What can hang from each mark:
Z_474: Z_992
Z_228: Z_436 Z_800
Z_634: Z_798 Z_908
Z_112: Z_462
Z_992: Z_228 Z_474
Z_628: Z_790
Z_878: Z_798
Z_924: Z_228
Z_436: Z_228
Z_908: Z_180 Z_462 Z_634
Z_798: Z_474 Z_634 Z_878
Z_790: Z_628
Z_550: Z_628 Z_757 Z_878
Z_180: Z_908
Z_800: Z_228 Z_325

Every row comes from one small tree of marks. The marks that hang from a mark follow it in brackets, in the order of their numbers. Every link used is in the known rows. Which tree was each row made from?
Known rows:
Z_550{Z_757 Z_878{Z_798{Z_474{Z_992} Z_634}}}: [10,-15,-12,33,-17,15,40,21,0,-21,-3,-17,25,-20,-31,11,12,-12,-19,14,-12,18,-22,-18,15,-19,-5,-10,31,2,-24,-3,36,5,17,42,-52,2,8,-44,20]
Z_550{Z_628{Z_790} Z_757}: [-10,4,-14,-6,1,8,23,-6,-3,-13,-1,21,-6,-14,-23,-10,8,14,-20,-13,-11,-6,-20,-3,-7,-29,26,0,7,19,-13,-4,4,5,6,14,-36,-8,-1,-13,3]
Z_474{Z_992{Z_228{Z_436 Z_800}}}: [16,5,23,24,-24,-5,19,-6,-18,0,10,-34,19,-1,-14,32,-14,-25,-9,-19,28,-2,16,-16,20,19,1,-11,11,-5,-1,-2,-20,-8,2,-4,13,-19,0,-13,20]
Z_878{Z_798{Z_474{Z_992{Z_228}} Z_634{Z_908{Z_180}}}}: [6,-22,13,32,0,10,79,21,-13,-18,3,-32,9,-9,33,0,-12,-11,-8,15,1,-11,-5,-26,-15,7,-34,-39,25,-12,-9,9,13,2,31,27,-4,8,-2,2,21]
Z_798{Z_474 Z_634{Z_908} Z_878}: [8,-10,14,18,12,0,28,6,-21,29,11,-7,14,11,4,0,13,12,-14,-5,-8,0,-14,-30,-5,-2,-19,-20,10,-9,-17,6,7,4,30,38,2,-17,-1,8,4]
Z_908{Z_462}: [5,-1,-6,-9,9,-5,-2,-1,-2,6,1,-2,10,-5,-4,-7,2,3,-1,6,8,-6,-6,-12,-9,4,8,2,-2,2,9,1,-1,2,-5,-5,2,13,0,-5,-6]
Z_800{Z_228{Z_436} Z_325}: [5,-11,-2,19,-10,2,-15,-15,-6,9,-9,-20,10,-2,7,1,-26,-5,-18,5,23,2,8,1,2,23,7,-21,1,8,-19,5,-21,-5,-4,-7,-3,-49,4,17,-1]
Z_180{Z_908{Z_462 Z_634}}: [8,-6,2,8,3,-17,-7,-4,8,1,-1,2,6,-5,-20,-31,6,9,0,-3,1,-19,-8,-19,-11,12,7,6,-5,-1,13,-11,16,0,-11,2,4,26,-4,6,12]
Z_180{Z_908{Z_634{Z_798{Z_474{Z_992{Z_228}} Z_878}}}}: [11,-17,27,37,-11,-14,29,-9,-14,4,27,-15,21,0,-15,-21,15,-4,27,-7,-12,-22,2,-30,-3,7,-18,-22,5,-14,-11,-13,17,-24,17,34,1,3,-10,25,30]
Z_474{Z_992{Z_228{Z_436}}}: [10,0,13,11,-19,-8,17,0,-12,-6,9,-24,15,-2,-1,19,-11,-20,-3,-5,9,-5,8,-13,15,10,-10,-13,6,-10,3,-2,-11,-12,7,10,7,-12,-1,-12,13]
Z_436{Z_228}: [3,-6,-6,-1,3,2,-19,-8,5,-10,-5,-3,4,4,6,-10,-5,2,-9,-7,4,-5,6,-2,9,-4,8,-10,9,4,-7,4,6,-4,-3,-7,-2,-12,-4,17,-5]
Z_992{Z_228{Z_436 Z_800{Z_325}}}: [22,-3,20,28,-18,10,0,-11,-30,16,12,-32,11,3,2,18,-23,-21,-15,-11,33,6,9,-13,4,20,5,-16,-5,-2,-7,4,-39,-12,-1,-15,11,-27,-2,17,2]
Z_180{Z_908{Z_462 Z_634{Z_798}}}: [9,-16,5,16,-7,-8,4,-12,4,-4,9,1,4,-4,-7,-35,16,1,12,-5,3,-13,-2,-18,-13,13,-2,3,-12,2,8,-11,14,-8,-12,-10,12,11,-6,21,19]
Z_924{Z_228{Z_436}}: [18,1,0,6,-14,-8,-17,-11,8,-4,10,-13,11,15,-7,0,-6,-8,-10,-11,27,2,8,-20,21,12,-9,6,10,-5,2,-7,-7,2,12,4,5,-18,10,-6,-2]
Z_550{Z_628{Z_790} Z_757 Z_878{Z_798{Z_634}}}: [1,-11,-19,16,-5,24,45,4,-2,-25,0,13,5,-14,-21,-11,15,4,-37,-3,-15,17,-40,-6,11,-32,12,-11,13,27,-19,-4,29,7,21,23,-54,-9,-3,-31,17]
Z_908{Z_180 Z_462 Z_634}: [-4,-10,-6,3,23,-5,4,-4,9,-9,-9,-6,-1,-6,0,-35,-5,9,6,15,25,-25,-3,-12,-19,-1,7,-12,4,-3,14,0,5,5,5,-1,4,43,4,3,-3]
Z_790{Z_628}: [-3,-1,-5,-4,9,5,24,-4,4,-1,8,4,6,-3,-4,-3,11,7,-4,-2,-2,3,3,9,-13,8,1,2,11,6,4,7,-3,-1,-5,3,-5,4,-1,0,7]
Z_992{Z_228{Z_800{Z_325}} Z_474}: [19,-5,16,22,-26,14,15,-15,-31,12,21,-25,3,-3,32,13,-19,-14,3,-11,13,-5,-5,-15,-6,19,18,-16,-11,9,-3,-3,-24,-25,-3,-10,5,5,-17,35,-3]
Z_550{Z_628{Z_790} Z_878}: [-4,2,-8,-10,6,-3,25,-10,-1,-12,4,21,1,-3,-19,-1,8,5,-3,-7,-13,2,-26,4,2,-16,12,-6,7,22,-7,0,15,7,7,9,-36,9,-4,-31,-3]
Z_798{Z_474{Z_992} Z_878}: [5,5,7,4,10,-16,13,5,-8,12,6,-16,28,-3,-27,14,7,3,12,8,-8,-10,1,-15,0,0,-10,-20,22,-13,-16,-4,14,-4,20,38,-14,2,3,-11,5]
Z_550{Z_757 Z_878{Z_798{Z_474}}}: [14,-20,-12,8,-16,17,18,16,-3,-22,8,-15,12,-14,-28,-3,11,-2,-9,12,-5,25,-28,-8,7,-18,8,12,24,3,-18,10,27,9,-2,13,-44,7,10,-35,6]
Z_634{Z_798{Z_474{Z_992}} Z_908{Z_180}}: [-1,-19,5,8,2,-1,59,3,-7,-15,2,-20,-1,-7,19,4,-3,-6,33,13,10,-9,13,-12,-22,3,-32,-20,17,0,-17,12,6,-1,15,7,8,-3,5,-3,10]
Z_798{Z_474{Z_992{Z_228{Z_436}}} Z_634{Z_908} Z_878}: [19,-10,28,29,-8,-8,44,5,-33,22,19,-30,30,8,2,19,1,-6,-18,-9,1,-7,-8,-43,13,11,-31,-34,17,-18,-13,5,-6,-7,35,48,10,-27,-1,-3,16]
Z_180{Z_908{Z_462 Z_634{Z_798{Z_878}}}}: [14,-12,7,16,8,-10,2,-15,-7,11,18,-3,12,5,-16,-40,21,12,21,-3,4,-13,-2,-25,-6,8,-5,-5,-12,6,1,-8,17,-16,4,6,20,1,-8,27,17]
Z_550{Z_628{Z_790} Z_878{Z_798}}: [3,-2,-12,-13,4,8,37,-1,3,-24,6,8,7,-4,-11,-3,5,2,-12,6,-9,13,-30,14,6,-13,3,-9,16,19,-8,1,28,9,9,-2,-36,8,-6,-26,10]
Z_924{Z_228{Z_800}}: [13,7,0,16,-4,-5,-9,-12,6,0,12,-11,7,15,-11,2,-4,-7,-1,-17,35,-2,12,-18,14,13,8,6,6,3,1,-7,-7,2,10,-5,4,-6,9,-2,0]
Z_878{Z_798{Z_634{Z_908}}}: [8,-12,0,14,-2,15,40,15,-4,-4,0,-12,2,7,33,2,3,0,-25,6,1,15,-11,-6,2,5,-26,-15,5,1,-2,2,10,3,14,1,10,-16,-3,11,20]
Z_798{Z_474 Z_634 Z_878}: [7,-6,15,27,9,1,9,3,-13,28,6,-6,21,1,-16,-7,11,7,-16,-2,-12,-6,-11,-29,3,-5,-11,-24,17,-12,-19,-3,11,4,31,41,-17,-12,0,8,3]
Z_228{Z_800}: [6,4,7,11,-3,3,1,-4,-7,8,3,-11,4,0,-13,12,-4,-7,-7,-13,20,3,8,-3,4,6,10,3,5,5,-4,0,-8,3,-1,-14,5,-7,3,-2,6]
Z_628{Z_790}: [-11,2,7,-11,8,-6,0,-8,-2,-7,-3,9,-9,-5,2,-5,-4,3,-11,-7,-13,-10,-7,0,-3,1,6,-14,-4,0,-2,-3,0,7,11,9,-7,0,-5,2,5]
Z_634{Z_798{Z_474{Z_992{Z_228{Z_436}}} Z_878}}: [19,-12,28,24,-19,-5,28,-7,-27,12,30,-31,31,1,-9,10,6,-16,13,-4,8,-3,6,-28,11,9,-24,-24,17,-18,-18,3,-6,-18,22,20,6,-30,-2,6,15]
Z_112{Z_462}: [-7,4,-15,0,0,2,-3,2,3,-3,12,-5,8,-10,16,1,1,3,7,11,2,7,-10,-7,-15,-7,3,6,-5,1,1,-1,-5,5,-9,-7,-8,14,-5,-10,-1]
Z_908{Z_180 Z_462 Z_634{Z_798{Z_474{Z_992} Z_878}}}: [3,-15,4,16,22,-11,32,-6,0,2,6,-21,26,-10,-12,-28,9,5,33,22,21,-29,6,-27,-20,-2,-12,-32,19,-10,-8,-2,17,-6,26,24,-4,29,4,5,8]
Z_634{Z_908{Z_180 Z_462}}: [4,-11,-7,-12,24,-2,31,2,-10,-7,-5,-10,-9,-1,19,-13,-6,11,14,13,20,-12,-3,-17,-22,8,-6,-5,-1,12,9,18,-4,3,5,-6,24,18,5,-2,-11]

Write each row's tree:
[6,-20,17,27,-19,-5,7,-6,5,-1,11,-2,4,-5,-15,-30,14,-3,7,-11,-8,-10,-4,-17,-12,5,-12,0,8,-12,-8,-11,20,0,-5,3,-10,3,-3,21,25] | Z_180{Z_908{Z_634{Z_798{Z_474}}}}
[2,-13,-3,9,24,3,36,3,-10,1,-6,-7,-3,-3,25,-17,-4,9,-5,6,13,-13,-6,-29,-17,5,-13,-18,-1,10,3,11,-2,5,19,11,19,7,3,3,-4] | Z_798{Z_634{Z_908{Z_180 Z_462}}}
[8,-24,2,-3,12,4,44,-2,-13,-2,10,-15,0,-5,21,-19,3,2,20,12,19,-10,-3,-27,-33,8,-18,-9,10,1,-6,20,1,8,6,-11,11,6,6,8,-6] | Z_634{Z_798{Z_474} Z_908{Z_180 Z_462}}
[16,-18,15,18,4,-14,4,-9,-8,18,21,-7,22,-1,-28,-40,23,12,17,-2,-1,-16,-9,-37,-14,9,-7,-6,4,-8,-6,-8,22,-7,6,16,1,8,-5,24,14] | Z_180{Z_908{Z_462 Z_634{Z_798{Z_474 Z_878}}}}
[7,-13,1,8,16,-3,5,-16,-5,14,17,-5,17,9,3,-34,19,10,15,7,17,-11,-3,-15,-5,-2,0,-12,-9,-1,5,-5,4,-14,11,-1,16,9,-4,22,5] | Z_908{Z_462 Z_634{Z_798{Z_878}}}
[9,-12,16,28,-8,-18,19,-6,-1,6,15,-13,23,-3,-32,-16,17,1,25,-3,-11,-16,5,-21,-2,6,-21,-18,14,-10,-19,-15,28,-14,14,34,-2,0,-5,14,31] | Z_180{Z_908{Z_634{Z_798{Z_474{Z_992} Z_878}}}}
[17,-15,14,5,8,-9,53,-4,-33,10,31,-23,28,4,19,0,14,0,30,7,4,-13,-4,-37,-16,11,-18,-23,0,-6,-4,10,-2,-16,16,18,21,-4,-6,9,5] | Z_634{Z_798{Z_474{Z_992{Z_228}} Z_878} Z_908{Z_462}}
[21,-8,21,4,-41,5,11,-9,-20,-1,26,-23,5,-1,26,8,-8,-13,-9,-19,2,-6,-11,-21,15,16,2,-1,3,-2,8,1,-11,-15,-2,-4,10,-6,-11,16,5] | Z_992{Z_228{Z_436} Z_474}
[11,0,30,48,-1,-5,34,0,-27,28,18,-26,34,0,-18,17,5,-11,-9,-14,3,-15,2,-38,9,7,-5,-34,17,-13,-18,-6,-3,-7,36,42,-11,-10,-4,2,16] | Z_798{Z_474{Z_992{Z_228{Z_800}}} Z_634 Z_878}
[-2,-18,7,22,18,6,19,-14,-2,-4,11,-7,-3,9,9,-36,6,9,29,8,21,-14,10,-6,-3,-7,-13,-23,-3,2,-7,3,5,-15,26,5,19,8,1,25,6] | Z_908{Z_180 Z_634{Z_798{Z_878}}}
[9,-12,5,1,11,5,29,-8,-22,8,24,-6,1,21,25,-5,16,10,21,-1,7,8,2,-8,2,2,-21,-11,-13,11,-9,11,-3,-16,15,1,37,-29,-3,21,4] | Z_634{Z_798{Z_878} Z_908}
[9,-10,12,10,0,3,12,-7,-15,18,23,-7,15,4,-7,-8,16,3,16,2,-1,1,0,-16,-4,-2,-14,-11,10,-9,-20,6,6,-5,15,12,-3,-18,-1,16,3] | Z_634{Z_798{Z_474 Z_878}}
[5,-23,8,14,23,-4,17,-10,-5,10,13,-15,16,-4,-6,-45,11,11,22,15,24,-23,-3,-30,-22,-2,-6,-22,13,-10,-5,6,10,0,22,7,0,25,3,17,-2] | Z_908{Z_180 Z_462 Z_634{Z_798{Z_474 Z_878}}}
[7,-1,-26,5,-9,15,25,-1,-3,-16,9,13,5,-4,-37,1,17,7,3,-5,0,17,-26,-2,7,-35,20,18,13,31,-12,6,15,-2,-5,11,-38,1,6,-43,-9] | Z_550{Z_628 Z_757 Z_878}
[-3,-20,-2,11,13,3,16,-12,7,-13,1,-6,-1,-5,15,-42,2,1,20,13,27,-19,4,-11,-19,0,-3,-11,-1,0,7,2,2,-3,6,-16,9,27,2,16,2] | Z_908{Z_180 Z_462 Z_634{Z_798}}
[11,-4,-4,17,3,10,-23,-15,-10,2,-7,-20,11,5,3,5,-21,-7,-12,-7,28,1,16,0,3,8,17,-22,5,10,-18,2,-13,-7,-5,-15,-1,-23,-4,31,-7] | Z_436{Z_228{Z_800{Z_325}}}
[5,6,14,20,-7,-4,26,-2,-14,-3,9,-21,12,-2,-3,22,-9,-19,6,-11,16,-10,12,-11,7,11,7,-11,4,-1,1,-3,-13,-12,5,-1,5,0,-4,-6,14] | Z_474{Z_992{Z_228{Z_800}}}
[18,1,16,31,-19,1,12,-8,-27,8,4,-40,22,-3,-6,32,-26,-27,-6,-6,33,0,18,-11,8,24,-2,-27,1,-3,-9,-3,-32,-18,4,1,9,-20,-2,1,10] | Z_474{Z_992{Z_228{Z_436 Z_800{Z_325}}}}
[11,-20,11,19,-10,-11,5,-9,2,6,11,-4,15,-11,-18,-36,17,1,8,-4,-3,-16,-9,-28,-21,11,-4,3,6,-11,0,-10,19,1,-11,-2,-8,15,-3,15,17] | Z_180{Z_908{Z_462 Z_634{Z_798{Z_474}}}}
[6,-12,4,11,11,-14,17,-9,-2,13,13,-16,35,-4,-15,-19,19,1,20,15,10,-20,-2,-25,-12,1,-9,-23,14,-18,-5,-13,16,-8,17,24,-7,18,-1,5,13] | Z_908{Z_462 Z_634{Z_798{Z_474{Z_992} Z_878}}}
[6,-7,-2,4,12,1,27,3,-11,12,-2,0,6,3,22,-5,7,6,-18,-2,5,-3,-15,-26,-10,6,-9,-10,-9,5,7,2,-1,2,8,10,13,-3,-2,5,1] | Z_798{Z_634{Z_908{Z_462}}}
[16,-1,21,15,-31,10,19,-12,-24,3,28,-20,1,-2,22,11,-7,-12,-1,-25,9,-8,-8,-19,8,14,19,2,-1,9,6,-2,-13,-16,-3,-15,9,8,-14,21,7] | Z_992{Z_228{Z_800} Z_474}
[5,-21,4,10,-5,-2,5,-7,6,7,10,-5,17,-7,-1,-30,14,-2,1,6,12,-13,-10,-20,-23,0,1,-4,11,-19,4,-7,7,6,-3,-6,-14,22,-1,13,6] | Z_908{Z_462 Z_634{Z_798{Z_474}}}
[1,-10,8,18,29,7,40,2,-19,8,3,-9,-5,13,20,-11,0,16,4,2,7,-8,-2,-24,-2,-2,-23,-30,-1,13,-12,14,1,-5,39,29,27,-11,1,12,-1] | Z_798{Z_634{Z_908{Z_180}} Z_878}
[9,-11,19,20,-3,-2,37,-6,-21,8,29,-18,23,0,2,3,11,-8,26,1,-6,-11,5,-22,-1,3,-17,-26,7,-12,-16,1,1,-18,21,24,-1,-12,-7,13,11] | Z_634{Z_798{Z_474{Z_992{Z_228}} Z_878}}
[-5,-11,7,24,10,-4,56,12,-5,-4,-11,-17,5,-10,11,8,-5,-2,0,8,1,-15,2,-25,-15,0,-28,-31,24,-5,-17,5,11,9,29,37,-6,5,7,-13,9] | Z_798{Z_474{Z_992} Z_634{Z_908{Z_180}}}
[15,-10,3,-4,13,-12,42,-1,-22,13,18,-20,27,1,3,4,18,4,27,12,7,-6,-1,-29,-16,7,-22,-20,8,-4,-10,6,9,-9,14,19,13,-8,1,2,5] | Z_634{Z_798{Z_474{Z_992} Z_878} Z_908{Z_462}}
[2,-16,10,25,-16,-2,5,-11,6,-9,10,3,-6,1,-3,-29,12,-3,13,-10,-4,-7,3,-6,-2,6,-10,2,-9,2,-2,-12,14,-12,-6,-6,11,-3,-6,24,25] | Z_180{Z_908{Z_634{Z_798}}}
[7,-9,2,11,39,1,37,1,-20,15,3,-10,3,7,17,-20,4,20,2,8,14,-13,-8,-35,-11,5,-15,-27,-2,13,-4,15,1,-3,35,26,28,3,1,9,-6] | Z_798{Z_634{Z_908{Z_180 Z_462}} Z_878}
[7,-1,-1,2,-8,-2,27,18,7,-11,-5,-24,24,-15,-10,14,-1,-11,-4,19,-1,2,1,0,-4,5,-16,-15,33,-17,-11,-6,24,7,6,12,-25,6,0,-16,21] | Z_878{Z_798{Z_474{Z_992}}}
[12,-20,17,28,-19,-15,29,-6,-5,-4,17,-14,23,-15,-9,-25,9,-12,18,-3,-7,-28,-3,-34,-18,13,-7,-10,4,-15,4,-15,15,-12,-4,15,-6,21,-10,14,27] | Z_180{Z_908{Z_462 Z_634{Z_798{Z_474{Z_992{Z_228}}}}}}
[3,-13,11,18,-3,1,28,8,-11,16,1,-4,6,1,12,1,6,2,-21,-6,-8,0,-15,-24,-8,-1,-17,-12,13,-11,-9,4,5,12,16,24,-7,-8,1,4,7] | Z_798{Z_474 Z_634{Z_908}}
[9,-16,-3,15,17,2,65,22,-4,-9,-11,-31,21,-17,15,-3,-4,-2,-7,26,12,-10,-8,-30,-21,11,-29,-35,30,-7,-8,5,23,14,26,21,-6,13,4,-13,17] | Z_878{Z_798{Z_474{Z_992} Z_634{Z_908{Z_180 Z_462}}}}
[11,-21,7,-1,26,1,42,-4,-25,10,19,-18,7,3,14,-22,10,13,30,13,18,-11,-3,-33,-27,8,-21,-18,9,3,-13,23,2,-2,22,4,23,-1,5,13,-8] | Z_634{Z_798{Z_474 Z_878} Z_908{Z_180 Z_462}}
[6,-21,6,21,8,15,56,20,-6,-5,-5,-24,1,-5,24,-11,-6,2,-17,13,6,1,-12,-19,-16,3,-32,-24,27,-6,-14,13,17,18,25,12,-4,2,4,4,14] | Z_878{Z_798{Z_474 Z_634{Z_908{Z_180}}}}
[10,-16,7,12,10,-6,3,-11,-6,22,20,-8,26,2,-10,-34,21,9,8,7,12,-13,-10,-26,-14,-2,-3,-12,8,-15,-2,-4,10,-2,12,8,-4,14,-1,19,2] | Z_908{Z_462 Z_634{Z_798{Z_474 Z_878}}}
[1,-7,6,10,-14,-3,25,-1,-1,-3,8,-13,17,-12,-6,10,7,-16,19,6,-3,-2,9,-7,-8,3,-18,-12,17,-11,-15,-4,9,-2,5,9,-15,-8,2,-3,15] | Z_634{Z_798{Z_474{Z_992}}}
[4,-14,-20,7,-1,23,65,7,-9,-25,4,11,-2,-4,-3,-6,15,11,-34,-4,-12,21,-45,-8,7,-29,3,-12,10,32,-16,5,26,7,20,21,-34,-16,-3,-30,17] | Z_550{Z_628{Z_790} Z_757 Z_878{Z_798{Z_634{Z_908}}}}
[2,-23,9,8,5,7,45,0,-11,-7,10,-13,-10,0,24,-11,0,0,22,6,11,-2,3,-16,-22,2,-26,-9,13,0,-15,18,0,5,11,-6,11,-5,5,11,0] | Z_634{Z_798{Z_474} Z_908{Z_180}}
[6,-14,17,22,-19,1,36,-3,-11,-7,20,-15,17,-9,12,5,5,-19,18,1,-7,-9,5,-17,-8,4,-14,-15,9,-15,-8,-2,-3,-11,8,10,-11,-4,-6,7,13] | Z_634{Z_798{Z_474{Z_992{Z_228}}}}
[0,-11,1,13,20,-8,53,11,-8,2,-12,-19,14,-17,7,-1,-3,0,0,15,7,-20,-5,-38,-25,6,-22,-30,22,-4,-9,6,10,10,25,33,-4,17,6,-14,3] | Z_798{Z_474{Z_992} Z_634{Z_908{Z_180 Z_462}}}
[18,-2,24,15,-9,-14,18,-1,-23,17,18,-32,33,0,-23,17,-2,-9,2,-3,4,-9,1,-30,11,10,-15,-22,22,-21,-12,2,-4,-9,22,36,-2,-14,0,-10,9] | Z_798{Z_474{Z_992{Z_228{Z_436}}} Z_878}
[1,-23,10,26,2,-6,42,-6,-3,-13,10,-20,16,-16,13,-30,-1,-12,27,14,18,-34,2,-30,-29,2,-7,-27,13,-18,4,-3,4,-7,14,8,-7,39,-2,7,9] | Z_908{Z_180 Z_462 Z_634{Z_798{Z_474{Z_992{Z_228}}}}}
[5,-5,11,13,0,-6,25,-3,-11,11,15,-17,25,-2,-12,7,16,-6,26,8,-3,-4,9,-14,0,0,-20,-22,14,-8,-21,-3,12,-11,20,25,-7,-15,-1,2,12] | Z_634{Z_798{Z_474{Z_992} Z_878}}
